In the rows, zero is written as 128.
Known rows, with every step that occurs
pitar beliki degiz gile: 114; 147; 120; 182; 145; 78; 113; 145; 82; 119; 127; 175; 113; 86; 101; 104; 121; 83; 103; 126; 122; 181; 135; 140; 122; 126; 126; 123; 97; 171; 137
beliki pitar komim: 134; 101; 153; 115; 125; 96; 96; 113; 69; 140; 118; 163; 170; 70; 86; 96; 94; 110; 103; 76; 142; 165; 100; 173; 128; 103; 141; 151; 136; 180; 143
degiz gevo pitar: 129; 118; 110; 139; 111; 116; 78; 153; 93; 158; 132; 177; 142; 94; 106; 122; 97; 115; 121; 106; 149; 162; 107; 168; 121; 124; 152; 132; 118; 154; 111
pitar degiz gevo: 101; 119; 111; 150; 117; 82; 95; 130; 76; 100; 137; 144; 141; 112; 129; 104; 131; 98; 118; 120; 141; 172; 121; 148; 143; 108; 135; 112; 99; 146; 98
komim pitar degiz: 120; 95; 166; 136; 124; 90; 98; 110; 83; 108; 142; 157; 124; 106; 94; 102; 109; 85; 109; 95; 140; 159; 111; 168; 122; 126; 156; 131; 114; 149; 127
gile gevo: 109; 131; 83; 132; 122; 112; 87; 108; 127; 134; 122; 146; 141; 109; 122; 119; 111; 75; 78; 118; 136; 192; 123; 144; 125; 70; 168; 124; 133; 153; 107
gevo beliki: 108; 118; 99; 112; 113; 105; 101; 105; 105; 163; 137; 179; 176; 123; 104; 136; 113; 83; 120; 115; 141; 178; 129; 177; 112; 79; 142; 119; 118; 147; 108
komim pitar gevo degiz gile mori: 97; 148; 112; 147; 143; 90; 145; 181; 103; 124; 137; 166; 135; 111; 84; 121; 135; 68; 73; 128; 147; 179; 153; 121; 112; 116; 109; 138; 138; 152; 72
mori rane gevo pitar degiz: 119; 116; 150; 137; 116; 82; 91; 129; 79; 131; 133; 157; 115; 125; 116; 104; 100; 77; 117; 114; 127; 158; 103; 141; 132; 115; 162; 116; 94; 167; 140
gile degiz komim pitar: 118; 99; 130; 121; 120; 123; 89; 88; 91; 117; 134; 174; 148; 91; 61; 104; 111; 118; 86; 84; 169; 174; 85; 200; 117; 120; 147; 157; 114; 146; 118
komim pitar degiz gile gevo rane: 118; 131; 98; 145; 116; 78; 132; 167; 124; 103; 115; 158; 121; 92; 137; 117; 125; 59; 75; 120; 109; 186; 139; 106; 117; 102; 137; 112; 117; 150; 114
beliki degiz gevo rane: 107; 126; 91; 142; 125; 77; 125; 182; 92; 114; 137; 158; 157; 98; 145; 116; 137; 72; 99; 126; 119; 166; 150; 109; 124; 106; 108; 131; 124; 143; 115
vetep pitar beliki degiz gile gevo rane: 116; 127; 87; 157; 129; 89; 127; 157; 122; 107; 114; 166; 119; 92; 139; 116; 112; 61; 87; 124; 108; 193; 150; 104; 121; 101; 145; 111; 117; 155; 134
rane gevo degiz komim: 107; 115; 123; 120; 114; 101; 97; 94; 66; 132; 113; 151; 157; 109; 83; 104; 122; 112; 102; 113; 122; 190; 98; 173; 147; 90; 132; 152; 91; 163; 135
vetep pitar degiz: 114; 88; 161; 147; 132; 97; 106; 105; 79; 112; 131; 163; 129; 105; 99; 112; 96; 85; 117; 96; 137; 173; 121; 157; 126; 124; 175; 121; 133; 154; 143
beliki pitar: 134; 127; 127; 117; 117; 126; 90; 140; 91; 151; 144; 185; 150; 82; 76; 105; 93; 101; 111; 104; 141; 165; 118; 159; 113; 119; 154; 154; 158; 168; 120
mori gile degiz gevo pitar vetep: 127; 138; 128; 154; 116; 116; 86; 136; 103; 173; 122; 177; 159; 83; 85; 155; 93; 86; 115; 105; 161; 162; 111; 189; 119; 152; 133; 156; 114; 163; 130
rane gevo beliki pitar: 132; 129; 110; 95; 100; 124; 77; 124; 103; 165; 137; 189; 144; 106; 87; 103; 83; 101; 135; 127; 130; 175; 120; 164; 129; 98; 157; 129; 120; 176; 116
vetep pitar: 113; 89; 132; 131; 133; 116; 104; 118; 112; 140; 132; 176; 150; 101; 92; 120; 90; 95; 108; 90; 164; 184; 130; 167; 114; 118; 172; 143; 169; 151; 124
gevo degiz: 111; 119; 135; 113; 140; 104; 97; 133; 79; 156; 147; 165; 160; 109; 94; 136; 114; 74; 100; 122; 123; 153; 125; 160; 111; 104; 143; 146; 128; 152; 119
rane gevo: 91; 136; 114; 114; 103; 71; 82; 128; 120; 144; 135; 149; 143; 135; 124; 97; 113; 78; 97; 133; 141; 185; 125; 145; 149; 78; 138; 140; 119; 173; 102
rane gevo degiz komim pitar vetep: 125; 102; 154; 127; 110; 112; 93; 99; 112; 145; 112; 150; 153; 90; 65; 121; 99; 102; 120; 87; 157; 176; 104; 204; 137; 145; 124; 170; 105; 159; 132
rane gevo degiz gile: 106; 155; 123; 141; 127; 72; 111; 168; 97; 138; 122; 167; 119; 101; 105; 115; 123; 78; 95; 144; 113; 182; 127; 132; 127; 114; 127; 122; 97; 175; 105
mori gile gevo degiz komim pitar: 134; 107; 130; 116; 127; 118; 91; 104; 90; 132; 124; 163; 131; 98; 70; 108; 114; 108; 90; 99; 154; 181; 104; 186; 119; 116; 147; 161; 100; 147; 124
gile mori rane gevo degiz beliki: 85; 136; 95; 96; 130; 97; 95; 144; 101; 134; 154; 165; 143; 156; 124; 132; 127; 93; 109; 125; 144; 142; 124; 144; 132; 96; 131; 131; 90; 141; 107
komim pitar gevo beliki degiz gile: 124; 142; 118; 166; 133; 88; 121; 147; 95; 127; 125; 174; 111; 91; 96; 102; 118; 95; 117; 131; 124; 188; 137; 150; 119; 125; 126; 113; 95; 169; 120
gevo pitar: 134; 116; 132; 133; 116; 117; 86; 144; 97; 174; 133; 187; 148; 93; 90; 130; 90; 100; 108; 94; 143; 159; 107; 174; 105; 121; 159; 145; 139; 160; 130
vetep pitar beliki degiz gevo: 107; 108; 98; 158; 139; 102; 79; 118; 77; 109; 142; 157; 128; 110; 123; 97; 111; 106; 134; 124; 148; 172; 134; 154; 144; 116; 143; 121; 96; 151; 124

Rows
114; 122; 116; 149; 154; 99; 84; 127; 77; 137; 148; 167; 117; 126; 109; 99; 101; 71; 117; 126; 137; 153; 133; 135; 128; 111; 143; 135; 95; 167; 155 -> gile mori rane gevo pitar beliki degiz
86; 137; 82; 139; 123; 104; 80; 125; 88; 115; 150; 165; 161; 107; 117; 124; 126; 96; 91; 130; 160; 165; 107; 159; 130; 101; 140; 121; 110; 147; 82 -> gile degiz gevo
128; 133; 101; 90; 106; 120; 85; 129; 104; 159; 143; 182; 142; 118; 94; 101; 91; 92; 131; 128; 139; 170; 120; 151; 123; 97; 154; 125; 117; 171; 111 -> mori rane gevo beliki pitar
103; 88; 128; 147; 129; 107; 88; 78; 106; 116; 142; 179; 135; 121; 103; 108; 83; 93; 123; 89; 162; 187; 132; 186; 127; 111; 168; 131; 124; 151; 135 -> vetep pitar beliki
135; 102; 137; 105; 126; 111; 83; 105; 71; 136; 116; 166; 154; 80; 95; 105; 88; 123; 113; 83; 130; 157; 94; 175; 137; 100; 155; 137; 105; 174; 151 -> gile gevo degiz beliki pitar komim
79; 155; 89; 126; 135; 60; 110; 154; 113; 117; 143; 141; 120; 160; 135; 90; 135; 49; 86; 147; 154; 177; 140; 96; 140; 83; 118; 124; 97; 169; 95 -> pitar beliki degiz gile mori rane gevo
123; 119; 138; 118; 114; 99; 96; 115; 75; 124; 140; 165; 123; 120; 103; 97; 99; 79; 133; 122; 122; 162; 114; 142; 131; 108; 161; 108; 97; 168; 133 -> mori rane gevo beliki pitar degiz
97; 132; 120; 94; 135; 84; 93; 141; 93; 148; 149; 146; 140; 145; 121; 116; 121; 60; 100; 142; 130; 155; 124; 132; 127; 90; 139; 135; 102; 160; 108 -> mori rane gevo degiz
93; 154; 100; 167; 158; 83; 136; 173; 91; 124; 134; 174; 138; 104; 89; 121; 137; 58; 73; 130; 142; 177; 155; 108; 115; 110; 106; 135; 135; 159; 101 -> pitar beliki degiz gile mori
116; 144; 107; 126; 119; 90; 98; 177; 114; 160; 129; 171; 122; 126; 111; 112; 105; 79; 98; 124; 149; 166; 114; 124; 119; 111; 142; 130; 112; 170; 106 -> degiz gile mori rane gevo pitar
102; 120; 103; 142; 110; 68; 130; 172; 91; 99; 134; 153; 154; 105; 149; 117; 138; 71; 100; 119; 119; 170; 142; 112; 128; 105; 113; 119; 117; 140; 106 -> pitar degiz gevo rane
110; 105; 136; 155; 110; 95; 115; 79; 53; 103; 109; 149; 156; 95; 81; 100; 128; 114; 101; 87; 129; 193; 93; 175; 141; 102; 137; 140; 101; 155; 147 -> pitar degiz komim
122; 97; 132; 102; 122; 108; 95; 107; 92; 121; 132; 153; 133; 115; 78; 92; 118; 110; 102; 96; 160; 172; 96; 179; 125; 116; 137; 155; 95; 148; 115 -> mori rane gevo degiz komim pitar
121; 122; 144; 121; 120; 120; 104; 127; 81; 139; 152; 161; 135; 111; 90; 107; 96; 96; 123; 122; 120; 169; 133; 168; 124; 114; 148; 141; 124; 163; 111 -> beliki pitar gevo degiz
120; 101; 114; 112; 132; 110; 102; 110; 92; 122; 129; 157; 133; 118; 77; 88; 122; 105; 105; 104; 164; 174; 109; 164; 127; 109; 128; 148; 96; 149; 120 -> gile mori rane gevo beliki degiz komim pitar
86; 158; 93; 127; 127; 103; 85; 119; 93; 138; 159; 198; 156; 128; 109; 152; 122; 95; 83; 118; 163; 148; 113; 176; 114; 105; 145; 142; 101; 143; 122 -> mori gile degiz beliki
94; 156; 103; 144; 152; 86; 143; 188; 95; 137; 133; 173; 151; 105; 85; 137; 142; 56; 65; 132; 140; 172; 150; 109; 107; 108; 107; 138; 145; 153; 81 -> gevo degiz gile mori
76; 150; 86; 105; 124; 65; 112; 157; 124; 130; 146; 136; 143; 166; 135; 99; 140; 49; 76; 138; 166; 175; 136; 101; 135; 71; 120; 135; 124; 161; 79 -> gile mori rane gevo
133; 90; 139; 130; 130; 116; 94; 101; 83; 121; 128; 163; 138; 87; 65; 90; 113; 122; 105; 85; 156; 173; 101; 189; 123; 126; 139; 164; 113; 149; 136 -> beliki degiz komim pitar
98; 117; 124; 135; 115; 93; 96; 111; 85; 111; 144; 170; 142; 127; 118; 125; 119; 112; 122; 96; 138; 150; 113; 172; 133; 111; 146; 122; 94; 140; 133 -> pitar degiz beliki
104; 119; 77; 117; 108; 105; 93; 114; 101; 147; 135; 169; 171; 126; 119; 129; 121; 98; 132; 126; 146; 181; 129; 173; 128; 81; 133; 105; 97; 143; 89 -> degiz gevo beliki
84; 144; 97; 105; 115; 64; 99; 141; 122; 131; 145; 135; 140; 159; 140; 93; 131; 60; 89; 133; 159; 176; 124; 120; 136; 75; 131; 133; 113; 164; 92 -> mori rane gevo
124; 131; 133; 132; 110; 135; 86; 115; 109; 153; 133; 185; 162; 81; 70; 143; 85; 105; 127; 91; 154; 153; 106; 194; 123; 151; 139; 159; 128; 162; 136 -> gile degiz beliki pitar vetep
124; 111; 123; 139; 135; 111; 98; 105; 85; 142; 146; 165; 133; 115; 100; 100; 103; 93; 136; 124; 129; 171; 140; 172; 124; 104; 142; 126; 104; 159; 138 -> komim pitar gevo beliki degiz
109; 109; 139; 142; 98; 100; 115; 108; 122; 107; 152; 145; 127; 127; 104; 81; 106; 109; 112; 94; 167; 196; 136; 190; 129; 112; 137; 144; 133; 149; 84 -> komim pitar gevo
115; 129; 116; 138; 94; 89; 143; 164; 112; 112; 144; 163; 148; 106; 127; 100; 114; 80; 102; 109; 122; 188; 154; 130; 120; 106; 119; 139; 149; 155; 105 -> beliki pitar gevo rane
105; 94; 126; 140; 118; 112; 77; 58; 91; 99; 144; 177; 134; 113; 81; 97; 98; 109; 106; 85; 165; 179; 101; 210; 130; 113; 150; 141; 84; 148; 131 -> gile degiz komim pitar beliki
